What can hang from each mark
H: D Q
J: Z
R: Z
L: D T
D: H J L
X: Z
Z: J L R X
T: L

Each row was made from one small tree. Brackets hold a mark, then the marks that hang from it, in alphabetical order. Every link used is in the known rows. Write each row's tree.
Known rows
{T {L {D {H Q} J}}}: [ 16  18  24   3   6  -8 -58 -13 -20  23   0  13  -3  31  -6  -1   4  10
 -15   7  45  25  69 -26]
{L D T}: [  9  23   9  -2 -12 -24 -35  -6 -13  12   2  10  -3  30  10  14  -2  15
 -17  21  18  17  27 -18]
{H {D {J Z}} Q}: [ 25  14   3  -2  -9  12 -31   3 -12  15 -10   3 -11  43  -8  -4   9   1
  -7   0  30  30  58 -14]
{Z J {L D} R X}: [ -3  30   7  18 -17  -2 -29  12 -22  42 -35  -1 -38  42  15  23   2  -4
  27   3  24   5  34 -17]
{R {Z J L}}: [ -2  16   8  -1 -15   9 -26  22 -23  16 -28   2  -8  44   2   7  -6 -17
  18  12  36  19  30 -17]
{T {L {D H J}}}: [ 13  16  26   6   9 -16 -58 -11 -17  27   3  18   3  24  -6  -5   8  14
 -12  15  39  24  66 -25]
{T L}: [  3  19  24  10   3  -8 -43  10 -14  21  -5  16  -8  19  -3   7   4   7
  -3  15  28  25  33  -8]
{L {D {H Q} {J Z}}}: [ 22  10   3 -14  -4   0 -39  -9  -9  20  -6  11  -2  44  -2  -4  11   8
 -13   4  38  19  72 -25]
{L {D H J}}: [ 12  19  10  -3   4 -11 -46  -6 -12  29   7  14   2  25  -5  -5  11   8
 -10  18  31  20  61 -20]
{H D Q}: [ 15  30   3   4 -17   7 -30  13 -13  11  -3  -1 -16  32  -4   3   2  -2
  -3   7  25  32  36  -9]
{D J}: [  5  15  14   4  13  -2 -37   6 -14  33   3  14  -2  22 -10   4   9  -2
  -5  15  26  22  42  -1]
{Z L R X}: [ -3  28   8  14  -1   5 -26  11 -17  46 -24   8 -41  37   6  23   9 -11
  28   4  23  11  28  -1]
{H {D {L T}} Q}: [ 17  30   8   1 -13   1 -34  -9 -15  13   6   3 -18  41 -13  12  -7   4
 -18   8  36  34  47 -22]
{L {D H J} T}: [ 15  20  12  -7   3 -18 -46 -19 -15  23  14  10   2  33  -1   5   4  15
 -22  23  32  15  59 -29]
{H {D J L} Q}: [ 16  23  10   5   2   6 -43  -9 -18  27   4   8 -12  34 -23  -1   2  -2
 -13   4  40  39  66 -14]
{J {Z {L D T} R}}: [  9  16  13 -16 -16 -11 -28  -3  -8  24 -32  11 -23  52  14  12   6   9
   5  14  18   3  35 -25]
{Z {L {D H J} T}}: [ 13  19  10 -13   4 -15 -38 -12 -15  30  -4   9  -8  41   4   9   3  10
  -6  18  33   9  60 -29]
{X {Z R}}: [  1  31  28  -8  -6  -1 -32  12   2  39  -9  -1 -23  17   5  15  12 -10
   3  21  17  19  30 -11]
{J Z}: [ 11  11   4  -8  -8   2 -21  15  -2  16 -13  17  -9  34   1   5  12   3
   1  12  21  17  32  -7]
{J {Z R X}}: [  7  15   3   9  -7   8 -24   8  -9  31 -18  15 -30  41   5  15  15  -3
  13   4  21  15  30  -7]
{R {Z {L {D J}} X}}: [  3   7  -1  13  -5  -4 -39  -2 -31  21 -19  14  -7  46   4   5   4 -11
  13  -2  40  24  43 -13]
{R Z}: [  1  13   8   1 -10   3 -33  13 -20   8  -5  14   3  33  -4   0   0 -13
   2  17  32  30  24  -7]

Write each row's tree
[ 16   4   6   4  14  -2 -34 -22 -17  32   3  22 -13  45 -14  20   6   6
 -15   2  42  20  61 -19] -> {D {J {Z X}} {L T}}
[ 12  28   9   4  -9  -8 -35  -6 -13  18  10  11 -11  30 -14   8  -1  10
 -14  20  27  32  42 -22] -> {H {D {L T}}}
[  1  21   9  15   3  -8 -41  -4 -22  49 -24  11 -31  39   7  14  11  -4
  19   1  25  10  46 -10] -> {Z {L {D J}} R X}
[ 22   9   8 -15  -2 -13 -39 -20 -10  17   4  13   2  43   1   3   8  18
 -21  18  32  12  65 -34] -> {L {D H {J Z}} T}
[ 10  30   4 -10 -18   2 -26  13 -14  25 -24  -4 -21  45  10  12  -2  -2
  11   6  37   9  53 -27] -> {Z J {L {D {H Q}}}}
[  4  25  29 -13  -3 -11 -40   1  -3  47 -24  -1 -21  27   9  12  13  -8
   9  14  20  13  50 -19] -> {X {Z {L {D J}} R}}
[  2  35  31 -13 -12   0 -25  12  -4  42 -27 -16 -34  35  14  33   0 -10
   9  20  21   4  33 -28] -> {X {Z J {L T} R}}
[ -3  32  22  -3  -9   2 -27  11 -16  38 -28  -6 -33  43   9  25  -7  -5
  14  22  21  -1  28 -21] -> {Z J {L T} R}
[ -2  29  21  -7  -3  -4 -29   3 -12  37 -20   5 -30  40   7  20  -1  -3
   9  22  19   6  25 -13] -> {Z {L T} R}
[ 15   4   1   1   9   1 -24  -5 -16  31 -15  13 -20  50   3  22  10   1
   4  -1  31  10  49 -12] -> {D {J {Z {L T} X}}}
[ -1  16  -1  22 -14  11 -28  17 -29  13 -11   4 -12  40   1  14  -3 -15
  12   5  38  25  26 -12] -> {R {Z J X}}
[  6  26   9  -5 -17 -14 -27   7 -17  21 -23  -2 -16  42  16  22  -8   8
   3  17  23   4  32 -26] -> {Z J {L D T}}
[ 13  27   3  -7 -13  -4 -35   0 -10  17   1   7  -9  34   4   3   6   6
  -9  11  33  21  50 -19] -> {L {D {H Q}}}
[ 12  21  12  10   6  -2 -44  -5 -16  31   8  14  -4  24 -24  -5   7   3
  -9  14  30  37  59 -15] -> {H {D J L}}
[ 10  32  15 -17 -16  -5 -24  17  -1  32 -20 -11 -18  28  14  18   7  -4
  10  14  29  11  53 -32] -> {X {Z J {L {D H}}}}
[ 19  24  12   2   2   2 -43 -19 -20  23   8   5 -12  41 -20   8  -4   3
 -23   7  40  35  64 -22] -> {H {D J {L T}} Q}
[  7  15  20  -1  18  -9 -43 -18 -17  35  13  18  -4  31 -20  13   0   5
 -22  17  37  24  55 -16] -> {D J {L T}}
[  8  18  15  -4  22   4 -44 -12 -12  43  16  21  -3  27 -27   0   9  -1
 -11  16  47  27  75 -20] -> {D H J L}
[ 19  12  -3  10  -3   6 -26   4 -16  26 -16   9 -18  43  -2   3  16   1
  14  -2  26  23  55 -13] -> {H {D {J {Z L X}}}}
[  0  28  11  11  -1  -1 -27  -1 -19  41 -19   4 -42  45  10  32   2  -5
  17   8  24   5  26 -10] -> {Z {L T} R X}
